Each row was made from one walk, in order. Every step used is in the known rows, and no mark comes twice. Write each row's walk.
Known rows:
R-T-X:  1.86  0.15  1.64  1.70  1.36 -4.40 -2.60 -0.78  0.22  1.42 -0.22 -0.68  3.65  0.79 -2.29  0.40  2.15  3.60  2.42 -0.70  1.27 -0.65  0.52 -1.26
X-W:  2.66 -1.39  0.08  4.27 -0.67 -1.90 -2.42 -3.49 -5.84  1.35 -0.23  3.25  1.26  1.69 -0.69  0.19  1.85  2.91  2.20  1.01  1.44  1.63  1.25 -2.62
X-W-T:  1.57 -0.87 -0.24  4.48 -0.06 -0.32 -3.27 -4.31 -8.49 -0.92  0.80  4.05  1.34  1.41 -1.63 -0.29  0.85  1.95  1.34  1.35  3.61  1.96  0.17 -3.08
R-T-X-W:  1.85 -0.89  0.52  2.09 -0.13 -4.49 -3.01 -2.51 -3.89 -0.20 -1.21  0.94  3.55  1.56 -1.87  0.84  2.29  2.32  3.71  0.64  1.96 -0.21  1.26 -1.87
R-T:  3.15  0.53  0.68  3.30  1.55 -3.54 -3.30 -1.81  1.33  3.44  0.33 -0.02  1.24  0.71 -2.07 -0.68  2.65  4.73  2.09 -0.30  0.46 -1.18  0.75 -1.40
R-T-W-Y-D:  2.36  0.57  1.71  4.13 -1.41 -5.34 -2.81 -0.07 -0.46  4.64 -2.56 -1.68  2.99  1.82 -2.54  0.25  2.04  4.91  2.72  0.14 -1.08 -0.16 -0.92  0.68
X-W-T-R:  0.12 -0.96  0.96  5.07  1.08 -0.60 -3.50 -3.43 -7.19 -2.75  0.97  4.22  2.10  1.33 -0.27 -0.24  0.03  3.36  0.65  1.17  5.79  2.92 -2.11 -3.34
T-W-D:  3.52 -1.20  4.01  2.98 -0.92 -3.71 -1.36 -2.52 -4.35  4.67 -0.92  0.45  3.77  0.69 -0.94  0.27  2.54  4.85  2.08  0.72  0.72  1.53 -1.08 -2.00
T-X:  1.43 -0.71  2.06  2.19  0.72 -2.52 -1.24 -0.99 -2.70  1.46 -0.03  0.58  3.66  1.04 -1.34  0.89  1.51  2.92  1.28 -0.74  1.41  0.81  0.20 -1.95
T-W-Y-D:  2.12 -0.40  2.05  4.66 -2.10 -3.59 -1.48 -0.21 -3.77  4.71 -2.02 -0.43  2.96  2.02 -1.53  0.81  1.54  4.17  1.69  0.09 -0.72  1.74 -1.20 -0.02
Y-D-X:  4.28 -0.52  1.07  3.49 -0.75 -3.22 -0.25 -2.01  0.18  4.06  0.44  2.50  1.27  0.77 -0.27 -0.02  1.52  2.07  0.42 -1.71 -1.34 -4.74  0.75 -1.27
R-T-X-W-D:  3.12 -1.01  3.33  2.34 -0.60 -5.32 -2.82 -2.64 -5.18  1.30 -1.55  0.87  4.83  0.67 -1.76  0.19  2.21  3.19  4.83  0.99  0.52 -0.12  0.41 -2.69
R-T-W-Y:  2.26  0.16  2.54  3.56 -1.13 -4.76 -4.01 -0.49 -0.38  4.31 -1.86 -1.33  2.67  1.60 -3.00  0.02  2.19  6.67  1.32  0.37  0.09  2.02 -0.41 -0.60
D-T-X-W-Y:  1.65 -1.21  2.38  2.96 -2.17 -3.80 -4.34 -1.53 -8.47  0.43 -1.78 -0.03  1.38  1.68 -2.58  0.55 -0.25  2.04  2.85 -0.42 -0.04  2.45  1.06 -1.38
Y-D-R:  3.68 -0.54 -0.89  4.26 -0.83 -1.24 -0.06 -1.68 -0.35  2.24 -1.67 -0.69  1.57  0.86  0.27 -0.17  1.51  0.36  0.31 -1.56 -2.38 -2.10 -0.07 -1.15
T-X-W-D-R:  3.64 -2.54  2.61  2.90 -2.74 -2.29 -0.70 -2.89 -7.22  0.00 -3.12  0.55  4.62  0.63  0.15  0.47  1.17  0.20  1.70 -0.07 -1.13  0.70  0.31 -3.33
D-R-T-X-W-Y:  2.37 -1.27  1.03  3.68 -3.07 -3.42 -3.44 -0.81 -3.21 -0.72 -4.32 -1.35  3.54  1.56 -1.90  0.24  0.80  2.26  0.92 -0.22 -1.82  1.48  0.80 -2.08
R-T-W:  2.49 -0.04  0.84  1.89  0.41 -4.77 -2.92 -2.04  0.68  3.18 -0.85 -0.92  2.54  1.40 -1.90  0.34  3.28  4.91  1.97  0.38  2.05  0.60 -0.15 -0.65
R-T-X-W-Y:  1.56 -0.60  1.99  3.64 -1.59 -4.66 -4.17 -0.77 -4.87  0.66 -2.11  0.50  3.57  1.84 -2.93  0.45  1.14  4.02  3.23  0.80  0.08  1.92  0.99 -1.84
D-R:  3.48 -0.92 -0.05  3.85 -0.38 -0.40 -1.09 -2.06 -0.32  1.75 -1.08 -0.28  1.25  0.67 -0.13 -0.39  1.64  2.01 -1.10 -1.30 -0.90 -0.04  0.39 -2.13

Which walk is each row?
 0.26 -0.22  1.84  2.65  0.85 -1.13 -2.01 -1.94 -5.55 -1.06  1.11  1.59  3.79  0.75 -2.21  0.38  0.58  1.84  0.34 -0.32  3.62  1.08 -0.57 -2.41 | W-T-X
 1.54 -1.79  0.99  2.53 -0.86 -2.64 -1.75 -2.66 -6.88 -0.46 -0.95  2.54  3.66  1.82 -0.84  1.29  1.51  1.69  2.52  0.69  2.19  1.96  0.89 -2.50 | T-X-W
 2.49 -0.79  0.99  1.12  0.12 -3.68 -3.11 -2.69 -3.10  2.84 -0.50 -1.27  0.29  1.26 -1.58  0.39  1.91  3.15  1.69 -0.95  1.98  1.13 -0.16 -0.20 | D-T-W
 1.96 -1.27 -0.03  1.73 -0.89 -4.62 -2.09 -2.57 -7.35  0.03 -1.40  0.33  1.59  1.64 -1.14  1.18  0.86 -1.23  4.71 -0.76  0.80 -1.34  0.72 -0.33 | Y-D-T-X-W
 2.70 -1.16  1.73  5.81 -2.16 -1.86 -3.55 -1.77 -7.03  2.42 -1.16  2.34  1.49  1.90 -1.81  0.00  0.84  4.49  1.67  1.12 -0.57  3.35  0.92 -2.59 | X-W-Y
 3.09 -0.45  1.36  3.41 -2.36 -3.51 -3.25 -0.28  0.89  2.86 -3.93 -2.96  2.29  1.44 -2.05 -0.25  2.01  4.56 -0.87 -0.56 -1.86  1.70 -0.53 -0.75 | D-R-T-W-Y
 5.07 -0.82  4.37  1.37 -1.30 -6.27 -2.24 -2.87  0.65  5.02 -0.90  0.42  3.36  0.05 -1.41 -0.30  2.94  5.32  1.28 -0.36 -0.38 -3.38 -0.26 -1.77 | R-T-W-D-X
 2.76 -1.19 -1.41  2.41 -1.66 -4.10 -1.08 -1.91 -2.31 -1.12 -3.67 -0.83  3.48  1.60 -0.37  0.85  1.74 -1.40  2.90 -0.70 -1.06 -2.38  0.70 -0.95 | Y-D-R-T-X-W
 5.40 -0.92  4.64  3.40 -0.76 -3.31 -1.32 -2.78 -1.52  4.80  0.62  2.58  2.32 -0.50 -0.71 -0.87  1.52  4.30  0.41 -1.05 -1.65 -3.29  0.81 -3.14 | W-D-X
 3.76  0.66  0.46  5.34 -1.64 -3.28 -2.55  0.14  1.63  3.42 -3.16 -2.56  1.56  0.92 -1.57 -0.90  1.14  2.86  0.86 -1.34 -4.29 -1.93 -0.05 -0.26 | W-Y-D-R-T
 5.25 -1.31  1.17  3.77 -1.75 -3.35 -2.70 -3.54 -2.74  1.75 -2.72 -0.08  2.16  0.30 -0.57 -1.05  2.27  2.22  2.41  0.32 -2.12 -1.19  0.72 -3.05 | X-W-D-R-T
 2.70 -0.79  0.80  6.24 -2.48 -2.84 -2.43 -1.63 -7.00  2.89 -1.65  2.18  1.81  2.02 -1.23  0.18  0.63  2.73  2.94  0.80 -1.66  1.02  0.25 -1.37 | X-W-Y-D
 3.13  0.30  0.07  2.96  0.66 -3.65 -2.26 -2.16 -2.05  3.42  0.35 -0.55 -0.65  0.68 -1.19 -0.29  1.14  1.25  3.09 -1.84 -0.63 -2.66  0.18  0.12 | Y-D-T
 1.47 -1.58  2.61  4.15 -2.24 -2.74 -2.93 -0.93 -8.06  0.41 -1.95  1.68  3.79  2.03 -2.01  1.00  0.36  3.23  1.82  0.60  0.07  3.50  0.68 -2.47 | T-X-W-Y
 3.21 -1.46  3.84  3.67  0.39 -4.10 -3.94 -3.03 -6.05  1.20 -0.16  1.33  0.79  0.19  0.12 -0.67  0.52  3.82  3.88 -0.16  1.64  1.22 -1.64 -2.69 | X-W-D-T-R
 1.69 -1.60  0.75  1.27 -0.41 -3.77 -3.27 -3.26 -7.12 -0.52 -0.91  0.68  1.15  1.42 -1.51  0.83  0.91  0.56  3.32 -0.51  1.99  1.02  1.27 -1.49 | D-T-X-W
 3.91 -0.27  3.74  2.29 -0.18 -5.68 -2.62 -2.21 -0.87  4.85 -1.06 -0.71  3.62  0.48 -1.85 -0.21  3.35  5.49  3.36  0.67  0.69 -0.24 -0.91 -1.45 | R-T-W-D
 2.92 -1.91  3.77  2.91 -1.23 -3.62 -1.44 -3.02 -8.51  1.26 -1.37  2.29  4.88  0.89 -0.86  0.67  1.49  2.26  3.76  1.01  0.72  1.40  0.30 -3.34 | T-X-W-D
 1.57  0.06  2.68  2.91 -0.94 -4.36 -2.79  0.53 -4.14  2.68 -1.44 -2.01  1.84  1.03 -2.45  0.58 -0.37  1.85  2.91 -2.02 -1.70 -0.65 -0.28  0.26 | W-Y-D-T-X
 2.47  0.13  1.35  3.92 -1.89 -4.07 -1.91  1.25  0.68  1.67 -3.61 -3.31  3.88  1.00 -1.77  0.20  0.73  1.53  1.08 -1.79 -3.62 -1.86 -0.27 -0.27 | W-Y-D-R-T-X
 4.01 -0.17  2.73  5.03 -2.23 -3.24 -1.45 -0.64 -1.06  4.89 -0.66  1.76  1.31  0.94 -1.35 -0.29  0.43  3.62 -0.24 -1.53 -3.00 -3.02  0.36 -1.25 | W-Y-D-X
 2.87 -0.59  0.66  4.82 -2.25 -3.62 -4.01 -1.89 -7.40  2.79 -1.74  0.41 -0.77  1.72 -1.87 -0.27 -0.02  1.71  3.88 -0.36 -1.92  0.11  0.53 -0.33 | X-W-Y-D-T
 2.39 -1.87  0.54  4.71 -4.05 -2.01 -0.97 -0.62 -6.78 -0.38 -4.39 -0.22  3.78  2.03 -0.60  1.00  0.06 -0.41  1.22 -0.53 -2.86  0.97  0.12 -1.47 | T-X-W-Y-D-R
 3.39 -1.42 -0.26  6.20 -3.72 -1.33 -1.63 -1.54 -5.34  1.53 -3.79  0.35  1.53  1.85 -0.39 -0.05  0.41  0.69  0.72 -0.03 -3.54  0.90  0.17 -1.60 | X-W-Y-D-R
 2.79 -0.15 -0.37  2.21 -0.30 -4.06 -0.55 -0.30  1.99  0.71 -2.66 -2.60  3.79  0.80 -0.84  0.39  1.72  0.03  1.77 -2.06 -1.69 -3.42  0.03 -0.42 | Y-D-R-T-X
 0.36  0.10  1.94  4.82  2.38 -0.31 -3.01 -1.71 -3.22 -0.87  1.94  2.43  2.20  0.46 -0.74 -0.52  0.15  4.68 -0.59 -0.25  5.05  1.90 -2.47 -2.80 | W-T-R
 1.81 -0.76  1.57  5.32 -0.98 -3.85 -4.27 -0.75 -5.47  0.89 -1.43  0.51  0.04  1.59 -0.51 -0.13 -0.72  3.24  3.38 -0.52  0.24  1.19 -1.61 -0.77 | X-W-Y-D-T-R
 2.01 -0.72  2.81  4.28 -1.75 -2.78 -2.77 -0.65 -3.92  3.94 -1.66 -0.14  2.65  1.82 -2.00  0.55  1.51  5.89  0.16  0.49  0.25  3.90 -0.63 -1.22 | T-W-Y
 1.62 -1.48  1.57  4.13 -0.07 -1.28 -3.18 -3.79 -5.53 -2.55  1.08  5.48  1.73  0.89 -0.07 -0.32 -0.31  2.86 -1.16  0.11  4.58 -0.07 -1.47 -3.85 | D-X-W-T-R
 1.84 -0.25  2.08  2.90  2.36 -2.98 -3.83 -1.43 -0.47  1.42  0.99 -0.19 -0.29  0.36 -0.40 -0.41  0.43  4.43  1.32 -1.73  2.64  0.66 -1.58 -1.31 | D-T-R
 3.86 -0.05  2.38  3.07 -2.56 -6.40 -2.32 -0.36  0.90  5.14 -2.23 -0.35  2.51  1.41 -2.15  0.18  1.79  4.49  1.01 -0.87 -2.12 -3.30 -0.45  0.28 | R-T-W-Y-D-X
